Each row was made from one walk, in order. Every step used is in the known rows, and no mark comes twice. Write each row's walk.
Known rows
H/N/Z/D: [ 11   6 -22  21   9 -12  -2   4  52   7  -8 -12   3 -19 -15  -1  12  -3
  -9   6]
Z/N: [ 13  -5  15  -4  -7 -28   0  13   4 -18   3 -12   2  -4  17   2  18  -4
   4   8]
Q/D: [ -4   3  -5   4 -13  -6  -2  35  25   5 -24 -22  -5  15  16   2  10   7
  -7   0]
G/D/Z/N: [ -4  -6  15 -13   5  -3   6  11   1 -15   7   1   0  23  20  -9  30  -4
  10  19]
Q/D/Z/N/H: [ 19   9   2 -23 -20  12  -9  11  -9 -16  -6  -1 -17  -2  16  -9  19   8
   5  12]
Q/D/H/N/Z: [ 20  12 -12  13  -6  16 -14   8  24   2 -29   2  -7  -7 -47 -12  -2  -1
   1   8]
D/H/N: [  2 -12   7  21  20  -2   9  -2 -10  -3   6  18 -12  -2 -52   7  17   8
   5   4]
H/N/Q: [  5 -10   2   7   5 -10 -21  -7  -2  13  12 -10  14 -19 -14  -7 -18   2
 -12   4]
Z/D/H/N/Q: [-10  -4 -15 -13  19   1  15  -5 -41  13  -6  31   6 -38 -37  -7  -3  -4
   2 -21]
Z/D/G/N/Q: [-27   0  10 -15   3  10  16 -38 -35  14  11   7   8 -16  42  10 -48  -6
   5 -37]
D/H/N/Z: [ 23   2  -9  30  10  -8  -9  -4  21  -4   2   7   1   1 -58  -1   8   0
   2  14]
H/N: [  2 -11   7  29  13 -10  -5   3  24   2  10  -9  -7  -2 -21   6  12  11
  -7  13]
H/N/Z/D/G: [ -9  20  -6   8   9  -3   2 -16  31   6  -3  -5  -4 -19 -17  26 -15  -2
  -8   0]
G/D: [ -7 -11  -6  16  -5   5   3  24  28   2  -5  -5   3  41  20   3  13  -1
 -13  10]
G/D/H/N: [ -7 -17   0  22  12  32  12   4  -4   2  -5  31 -13  16 -37   1  11   1
  -1   8]
H/N/Z: [ 23   0  -8  34   3 -15 -23  -1  56   0   6 -22   7  -1 -27   0   4   1
 -11  24]
N/Z/D: [  8   9 -29  10  -2 -29   5  22  50   1 -12 -19  14   4   7   3  23 -12
  -8   2]
Z/D: [-14  -2 -16   2   8 -25  23  27  21   3  -9  -6   1   2  11  12  29  -1
  -6 -12]

Which walk is each row?
[-13  -7  -9   7  28   0  31   6 -13   5  -8  31 -15 -21 -43   8  26   3
   7 -12] : Z/D/H/N
[-34  11  -1  -8   7 -15  26   8  -1   1  -4  -2  -5   2  14  39   2   3
  -2 -18] : Z/D/G
[  9  -5 -19  19   8   5  21 -16   9  -2  -7  17   4   3  -3  -9   4 -14
  16 -17] : G/N/Z/D/H
[-10  12  -5 -27  -1 -17 -16  18 -10  12  -9 -20  17   6   8 -19   1   2
   0  -1] : N/Q/D/Z
[  4  -9   1   2  13  -2  -6 -10 -39   7   6  21   8 -21 -48  -6 -12  -1
   2  -5] : D/H/N/Q
[  5  -7  14  23 -13  33   1 -42 -12  -9  28   9 -17  17  24  28 -39  10
  -5  -7] : D/G/N/H
[-10   6   4 -18  11   1 -22  -1  -9  19  -4 -14   5 -17 -13 -23  -9   9
  -2   2] : H/N/Q/D/Z
[ 33  -5   1  -1 -26   0  -8   3  -4 -22   9   1  -7  -5  12   6  11   0
  -6  11] : Z/N/H
[-10  -7   7 -14   2  11 -11 -15 -21  14   4 -13  10   5  33 -34 -24   2
  10 -14] : G/N/Q/D/Z
[  5   8  13  26  -5   3 -10 -38  28  -4  17 -15   5  18  20  17 -39  -2
   3   1] : D/G/N/Z
[ 19  -6   1 -10 -13  24  -2   3  -7 -18  13  16  -8  22  18  -7  21   0
  -2  23] : G/D/Z/N/H
[ -3   5 -11 -24 -15  -2  -5  20 -36   8 -26  10  10  -4 -10 -12 -11  -5
   2 -18] : N/Q/D/H
[-18  -6  -1   7  15  -4   7  21  19   0   9  -4   4  49   8  -1  32   2
  -2  16] : G/D/Z
[ -6  21  21 -50 -32   2 -15  -4 -44  -2 -17 -11   5 -27  33   3 -46  -5
   3 -15] : Z/N/Q/D/G
[  0   2  12   6 -29  56  -3 -29  -8   1   1   5 -27  14  36  16 -47  11
  -6 -14] : Q/D/G/N/H
[ -1   9  15 -28  -3 -14   0  21  -4 -12 -10 -16  -7  -3  17 -13  26   7
  14   6] : Q/D/Z/N
[  5   3  13 -32   4 -39 -11  -3 -33 -11  19 -10  22 -13  11 -17   8  -6
  12   7] : D/Z/N/Q
[ -1  -3   9 -34  -3  -4  -9   4 -28  -4   9   3  21   6  25 -22   1 -15
   5  11] : G/D/Z/N/Q
[-10  -3   1   8  -7  39  22 -37 -15   0  14  20 -20   0  33  25 -29   4
  -2 -23] : Z/D/G/N/H
